Each row comes from the steps of one walk. Every step used is in the known rows, and no mark comes twice. Write the walk behind each row, first mark first.
Known rows
G D C Y H: [  -1,  -85, -319,   62,  191,  162,   50,  316,  -69, -292,   62, -227,
  -12, -372,  155,   42,   39,  -42,  310, -405,  144,   52,  108,  429,
  -60, -137,   64,  -33,   53,  -49, -364,   71,   30]
X M Q S V Y C D: [  27,  302, -313,  -77,   70,  113,  -29,  415,  224, -392, -340, -236,
  136, -239,  113, -151,  764,  -47,  427, -385,  191,  -40,  -57,  -97,
  -40,  -97,  -57,  -70, -205,  -24, -651,  318,  178]
T D C Y: [ 101,   40, -288,   61,   50,  182,  -59,  244,   -4, -170,   87, -186,
   78, -385,  160,  -38,   12,   36,  257, -403,  209,   55,  167,  415,
  -72, -114,    9,  -20,   -2,   -4, -236,  161,   13]
V Y: [  55,   31, -178,  157,   90,  165, -101,  116, -108, -292,   45, -103,
   88, -286,  120,  -19,   50,  -52,  227, -449,  218,  255,  157,  278,
  -17,  -96,   13, -118,   18,  -51, -389,  208,    1]
G Y C D: [  24,  200, -383,  -72,  197,  207,  -38,  330,  140, -203,   83, -151,
  133, -309,  185,  -64,  188,   10,  443, -430,  161,  262,  136,  361,
  -25, -167,    5,  -83,  -76,  -44, -410,  150,   30]
K M Q S V Y H: [ -61,   24,  121, -103,  162,   85,  -68,  316, -145, -464, -128,  -54,
  166, -258,   75,  -59,  665, -101,  322, -352,   99, -156,    9,  -45,
   46, -118,  -23, -146,  -33,  -43, -748,  150,  139]
M K Y C D: [  18,  274, -441,   18,  136,  173,  -46,  253,   47, -122,  -28, -221,
  256, -231,  193, -210,  641,  -60,  283, -413,  225,   26,  190,  592,
  -88, -174,  107,  -35, -171,  -12, -477,  158,   51]
T D C Y K M X: [ -35,   88,  -52,  -57,   48,  197,  -88,  132,   53,   97,  287, -256,
  155, -285,  224, -176,  448,   76,  304, -335,  201,  -80,  179,  528,
  -30, -171,  182,  -46, -133,    6, -423,   25,   12]
H Y Q: [  33,  -93, -172,  -16,   91,   82, -138,   58, -156, -288,  214, -121,
  -19, -305,  174,  -40,   27,  -22,  206, -396,  242,  335,  183,  328,
   11, -177,  -31, -105,   48,  -95, -359,  247,   11]
T D C Y G: [  47,   13, -257,   96,   70,  148,  -62,  301,   14, -165,  262, -228,
  122, -394,  195,  -16,   23,   59,  219, -360,  261,  226,   45,  412,
  -82, -136,  100,  -57,  -15,  -24, -359,  149,  -30]
D C: [  42,   74, -165,   30,  113,   95,   -6,  133,  -93, -209,   13,  -43,
   30, -300,  185,   10,   17,  -33,  263, -382,  274,   96,  151,   66,
   -7, -127,   87,  -62,   92,  -45, -450,   95,   -4]
T D C Y Q M K: [ -52,   98, -175, -160,    5,  100,  -76,  178,  -70,  -99,   63, -381,
   27, -348,  286, -229,  424,   71,  258, -308,  160,  -81,  224,  391,
  -27, -128,  158,  -66,  -41,  -19, -478,  125,   32]
T D C: [  95,   74, -192,   -3,   42,  163,  -98,  163,  -29, -160,   -1, -134,
   26, -360,  187,   -4,   27,   37,  265, -400,  181,   87,  167,   52,
  -79, -118,   48,  -31,   79,    1, -285,  209,   16]
T D C Y V: [  81,  110, -312,  -60,  117,  109,  -22,  224,   20, -100,  182, -196,
   62, -399,  155,  -24,   59,  -38,  292, -382,  218,  -50,   58,  443,
 -119, -151,    9,    4,    4,    4, -246,  128,   29]
M Q Y: [  71,  -42,  -52,   59,  104,   80, -132,  142,  -63, -207,  165,  -37,
  180, -142,  197,  -15, -285,  -33,  328, -362,  209,  113,  136,    5,
   11, -134,   63, -128,   47, -100, -467,   70,   18]
D C Y G: [  -7,    7, -230,  132,  145,   75,   30,  274,  -33, -216,  282, -138,
  127, -343,  192,   -8,   35,  -19,  215, -341,  348,  233,   30,  414,
   -8, -146,  133,  -91,   -4,  -65, -529,   37,  -50]
M Q Y C D: [  56,  185, -296,  -64,  136,  139,  -70,  309,   83, -136,  122, -194,
  231, -104,  181,  -35,   94,  -34,  445, -383,  218,  159,   40,   58,
  -31, -203,   32,  -70, -125,  -85, -471,  120,   96]
Y C: [  -1,  214, -193,   37,  150,  164,  -52,  145, -103, -175,   30,  -28,
   78, -204,  165,   -9,   71,  -67,  345, -397,  217,  137,  102,  214,
    1, -170,   -2,  -84,   20,  -39, -466,   72,   18]
G D: [  48,  -36, -199,   70,   91,  198, -159,  157,  -37, -221,   59,  -56,
   17, -257,  209,  -33, -241,   13,  288, -439,   89,  143,  234,   24,
  -33,  -84,   73,  -78,  102,  -62, -333,  176,   -1]
C D: [  67,   87, -276,   32,   75,  178,  -99,  180,  -16, -203,  117,   -2,
   87, -180,  189,  -54,   99,  -44,  316, -414,  180,   89,  163,  119,
    7, -112,   53,  -56,  -49,  -69, -287,  239,   43]
X M Q S V Y C: [   6,  253, -152,  -15,   83,   78,  -36,  310,  108, -409, -373, -178,
  111, -276,  108, -123,  573,  -58,  382, -363,  205,  -43,  -46,  -74,
  -28,  -93,  -77, -108,  -81,  -19, -745,  212,  127]
Q S V Y C: [  10,  164, -111,  -74,  118,  107,  -56,  339,   11, -451, -234, -142,
  104, -353,   59, -131,  279,  -63,  344, -436,  269,  119,   25,  156,
  -30, -166,  -80, -143,   20,   -2, -596,  161,   93]
Y V S Q M: [  26,  206,  -29, -315,   99,  107,  -43,  252, -202, -256,  130,  126,
  158, -132,  102, -103,  -98, -152,  321, -368,  173,  -97,  112, -503,
  -24,  -71,  123, -162,   50, -100, -644,  140,   39]
S V Y G: [   1,  -23,   13,   80,   91,  151,  -90,  329,  -42, -394,   86, -159,
  150, -370,  105, -129,   32,  -53,  197, -432,  332,  299,   12,   92,
    0,  -97,   76, -156,  -20,  -89, -567,  218,  -12]
K Y G D: [ -12,  -90, -274,  174,  126,  170, -158,  211,  -46, -263,  185, -155,
  166, -342,  198,  -62,  -88,   44,  189, -427,  148,  386,  141,  234,
 -103, -108,  151, -131,   49,  -68, -438,  202,  -75]
Q S V Y C D: [  32,  213, -267, -129,   92,  144,  -51,  435,  124, -426, -212, -205,
  136, -317,   65, -164,  476,  -55,  389, -453,  256,  136,    9,  126,
  -51, -171,  -62, -103, -100,   -8, -516,  266,  145]
G D C Y V S: [ 111,   34, -342, -140,  154,  160,   22,  393,   47, -220,  158, -148,
   27, -401,  132,  -14,  -79,  -91,  308, -402,  257,  -31,  114,   97,
 -136, -144,   68,  -47,   51,  -51, -507,  104,   18]
T D: [  89,   44, -141,   52,   22,  213, -202,  108,  -88, -179,   68,  -33,
   49, -263,  186,  -33, -109,   17,  277, -417,  103,   88,  200,  144,
  -52,  -96,    6,  -63,   60,  -20, -203,  238,   12]
M Q S: [   6,   55,  -90,   75,   72,   30, -154,  126,   -8, -276,  -26,  114,
   92, -172,  198,   55,  124,  -54,  300, -324,   96,  -70,   61,  -15,
   47, -106,   13, -129,   89,  -49, -552,   69,   64]
X M K Y Q S: [   7,   99, -276,   18,   90,  -44,  -91,   17, -102, -265, -141, -159,
   -6, -286,  281, -207,  599,    4,  265, -290,  171,   72,  224,  568,
  -53, -139,   81, -132,    5,    0, -644,  202,   16]
C Y K M: [ -85,  116,  -48,  -43,  114,  158,  -83,  209, -118,  -75,  335,  -55,
  166, -219,  190, -157,  223,    0,  306, -359,  218,   20,  255,  516,
   26, -148,   35, -117, -144,  -59, -524,  -55,  -57]
H Y V S Q: [ 168,   66, -173, -206,  127,   99,  -63,  295,  -78, -312,  206,   85,
  197, -264,   23,  -60, -155, -171,  210, -436,  284,   93,  121, -167,
  -99, -130,   18, -102,   34,  -96, -520,  243,   46]
Y V S Q: [ 137,  195,  -62, -190,  145,  113,  -43,  309, -129, -214,  127,  151,
  135, -214,   45,  -19, -156, -178,  287, -408,  227,    8,   82, -192,
  -41, -109,   22, -120,   43, -101, -626,  136,   43]

Which walk is each row?
[  33,   45, -198,  140,  102,  116, -102,   89, -109, -192,    9,  -53,
  201, -271,  199, -187,  280,  -59,  167, -400,  216,  -11,  277,  548,
  -53, -100,  140,  -88,    1,  -28, -470,  101,  -28] : M K Y
[  32,  266, -352,  -31,  129,  198,  -45,  249,   13, -159,   58, -103,
  110, -170,  170,  -44,  270,  -55,  385, -414,  200,  141,   85,  210,
  -20, -174,   12,  -43,  -99,  -46, -378,  185,   71] : Y C D
[  32,  103, -291,  -26,  190,   39,   70,  189,  -28, -146,  208, -103,
   64, -339,  156,   -8,   69, -109,  288, -359,  306,  -28,   40,  453,
  -39, -157,   44,  -29,   12,  -37, -419,   17,   10] : D C Y V
[  20, -134,  -47, -191,   61,    2, -140,  212,  -64, -502,    9,  -70,
  -20, -386,  132, -164,   85,  -27,  250, -386,  269,  161,  130,  120,
   21, -189,  -74, -142,   98,  -66, -484,  255,   77] : H Y Q S V
[ -31,   95,  152, -148,   93,   66, -144,  250,  -74, -324,  -54,  119,
  194, -184,  167, -142,  377,  -34,  332, -317,  121, -250,  122, -297,
   85,  -96,   11, -121,   11,  -49, -750,  107,  100] : K M Q S V
[ -60,  213, -139, -173,  133,   17,  -45,  133, -144, -150,   41,  -58,
  314, -182,  167, -281,  281, -114,  216, -368,  133, -167,  191,  111,
  -66,  -57,  237, -110,  -21,  -55, -615,   76,   18] : S Q M K Y V
[ 152,  125,  -35,  -69,   80,  184,  -86,  320, -168, -288,   47,  168,
  158, -204,   47,  -40, -195, -111,  244, -425,  227,  119,  187, -220,
   13,  -82,   19, -148,   41, -112, -620,  171,   26] : V S Q
[  -5,   73,  169, -166,  132,   88, -112,  124, -101,   21,  331,  -77,
  304,  -67,  167, -234,  -98,   18,  360, -357,  234,  159,  224,  103,
   43, -179,  238, -168,  -80,  -92, -644,  -26,   11] : S Q Y K M X
[  27,  368, -319, -263,   71,  208,  -21,  441,  -39, -230,  -96, -141,
  380, -140,  112, -310,  615,  -93,  293, -409,  200,  -64,  224,  -97,
 -101, -101,  188, -122, -193,  -58, -742,  201,   81] : V S Q M K Y C D
[  16,   83,  -33,  -26,   38,   31,  -92,  215,   52, -404, -252,   86,
   60, -206,  202, -126,  248,  -48,  358, -312,  159, -249,   57, -282,
   36,  -44,   -3, -104,   21,  -49, -636,  186,   94] : X M Q S V
[  48, -113,  -90,   -4,  194,   93,  -33,  139, -250, -337,  178,  -57,
   65, -181,  173,   12, -273,  -85,  376, -378,  221,  182,  134,  276,
  -30, -197,   57, -130,  100,  -71, -331,   79,   12] : Q Y H
[  -1,   43,   15,   93,  120,  174, -122,  -94, -160,  -70,  242,   47,
  163,  -76,  232, -122,  266,  -32,  301, -325,  154,  -61,  210,  154,
   93, -129,  198,  -89,   21,  -34, -482,  136,   42] : K M X
[ -78,  142,  -88, -122,  132,  111,   15,  257,  -69,  -53,  260, -161,
  141, -312,  188, -116,  353,   20,  290, -346,  295,   35,  217,  416,
   -9, -165,   88,  -80, -122,  -41, -614,  -90,  -50] : D C Y K M
[ 101,  113, -121, -141,  139,  138,  -66,  190, -119, -223,  181,  126,
   32, -235,  135,    4,  -56, -175,  310, -377,  259,  -42,   95,  -57,
  -58, -148,   31, -110,   85,  -63, -497,  135,   10] : Y V S
[ -89,   82,   27, -178,  173,  160, -113,  209,  -25, -109,  264,  -71,
  140, -322,  232, -134,  152,   74,  367, -375,  143,  187,  304,  313,
    5, -142,   84, -164,  -38,  -54, -608,  -31,  -95] : G Y K M
[  23,  199, -242,  102,  142,  188,  -49,  174,  -77, -235,  -17, -202,
  104, -279,   97,  -14,  220,  -67,  300, -450,  241,  296,   79,  350,
  -36, -158,  -35, -105,  -34,  -32, -480,  152,   31] : V Y C
[ -84,   49,  219,  -76,   73,  204, -113,  157,   -8, -142,  123, -161,
  192, -260,  124, -288,  459,  -27,  283, -410,  271,  -15,  148,  208,
   54, -131,  160, -147, -123,  -62, -628,   95,   32] : S V Y K M X
[ 211,   20,  -28, -134,  104,  138,  -85,  345, -176, -322,  137,   65,
  224, -172,   63,  -87, -518,  -72,  311, -424,  294,  261,  233, -220,
  -46, -133,   47, -184,   61, -114, -588,  152,    9] : V S Q Y
[  24,  114, -196,   90,   58,   13, -103,   56,    5, -287, -134,   86,
   37, -137,  249,   11,  269,  -32,  348, -285,   95, -104,   80, -103,
   10,  -64,   27, -103,   43,  -32, -571,  167,   60] : X M Q S
[  46,    1, -249,    2,  110,  152,  -60,  209,    2, -207,  -31, -157,
   -2, -345,  209,   -8, -120,   27,  280, -423,  168,  144,  206,  -71,
  -64,  -99,  118,  -43,  116,  -44, -418,  145,    5] : G D C
[ -70,  134,    2,  -55,  102,  170, -117,  154, -126, -118,  180, -160,
  147, -263,  152, -121,  366,    7,  270, -413,  211,  225,  223,  280,
  -27, -137,   52, -147, -120,  -46, -582,   74,  -46] : V Y K M
[ 157,   -1,   -2, -106,  125,  104,  -88,  416, -142, -318,  310,   18,
  270, -192,   98,  -69, -526,  -47,  276, -383,  350,  435,  107, -237,
  -52, -155,  139, -219,   43, -134, -708,  141,  -33] : V S Q Y G
[ 131,   20,  -59,  -44,  130,   70,  -85,  230, -153, -247,  140,   -9,
  227, -156,  111,  -97, -524,  -23,  311, -423,  242,  297,  216,    5,
   -9, -123,   62, -145,   52, -102, -463,  110,   11] : S Q Y
[ -11,  -55, -178,  107,  113,  163, -160,  224,  -10, -211,  223, -100,
   68, -266,  244,   -8, -232,   37,  255, -394,  142,  317,  115,   11,
  -44, -105,  170, -112,   93,  -77, -450,  172,  -50] : Y G D
[-101,  -57,  145,  -60,   21,  154, -115,   44, -119, -315,   17, -227,
   26, -252,  159, -270,  325,  -38,  283, -379,  217,   73,   65,   18,
  125,  -96,  151, -188,   -5, -101, -539,  252,   91] : S V Y Q M X
[ -12,  -43, -201,  137,  181,  144,  -31,   99, -270, -349,   48,  -19,
  100, -272,  115,    9,  206, -115,  244, -412,  154,  108,  124,  494,
  -45, -140,   13, -112,   36,  -53, -335,  135,   -1] : K Y H
[  24, -155, -330,   18,  108,  106,  -76,  262,   84, -294,  226, -285,
  105, -406,  222,  -13, -103,   62,  166, -407,  270,  399,  124,  -35,
 -131, -138,  208,  -60,  101,  -54, -433,  239,  -40] : H Y G D C
[  99,  123, -200,  -72,  142,  111,  -60,  197,  -96, -203,  101,    3,
  184, -295,  154, -155,  303, -178,  208, -378,  271, -152,  197,  352,
 -138, -147,  126, -101,   20,  -31, -611,  109,  -10] : M K Y V S
[ -84,   11, -112,  -35,  113,  182,  -45,  179,  100,   46,  274, -275,
  131, -281,  240, -174,  316,   70,  320, -356,  190,  -33,  213,  400,
   -7, -155,  242,  -59,  -89,  -35, -557,  -44,   -3] : G D C Y K M X
[  -5,  -23, -217,   39,  131,  118,  -63,  269,   39, -194,  149, -204,
   40, -362,  245,   16, -104,   50,  245, -381,  218,  330,   80,  -69,
  -69, -123,  210,  -83,  111,  -63, -542,  136,  -42] : Y G D C
[-109,   56,  -27, -122,   56,   92, -123,    8, -262, -232,  125,  -72,
  -43, -179,  250,  -89,   91,   -7,  317, -333,  130,  145,  171,  -46,
   82, -118,   76, -166,   63,  -98, -481,  153,    4] : Y Q M
[  56,  141, -205,   98,   71,   96,  -64,   45,  -62, -163,  -73,  -36,
   41, -162,  301, -182,  259,  -45,  283, -322,  208, -119,  273,  244,
  -30,  -62,  164,  -48,   -7,  -20, -510,  162,   -6] : X M K
[ -33,  137,  -32,  -98,   55,  114,  -90,  143, -204, -256,   32,   66,
  180, -108,  152, -131, -126,  -37,  281, -386,  110,   41,  204, -317,
   54,  -29,  128, -150,   41,  -96, -506,  138,   22] : S Q M
[  -2,  223, -278,   86,  153,  136,  -44,  159,  -69, -153,  -51, -158,
  227, -261,  181, -178,  444,  -71,  243, -396,  237,   20,  200,  615,
  -77, -166,   99,  -73,  -44,   -6, -565,   45,    1] : M K Y C
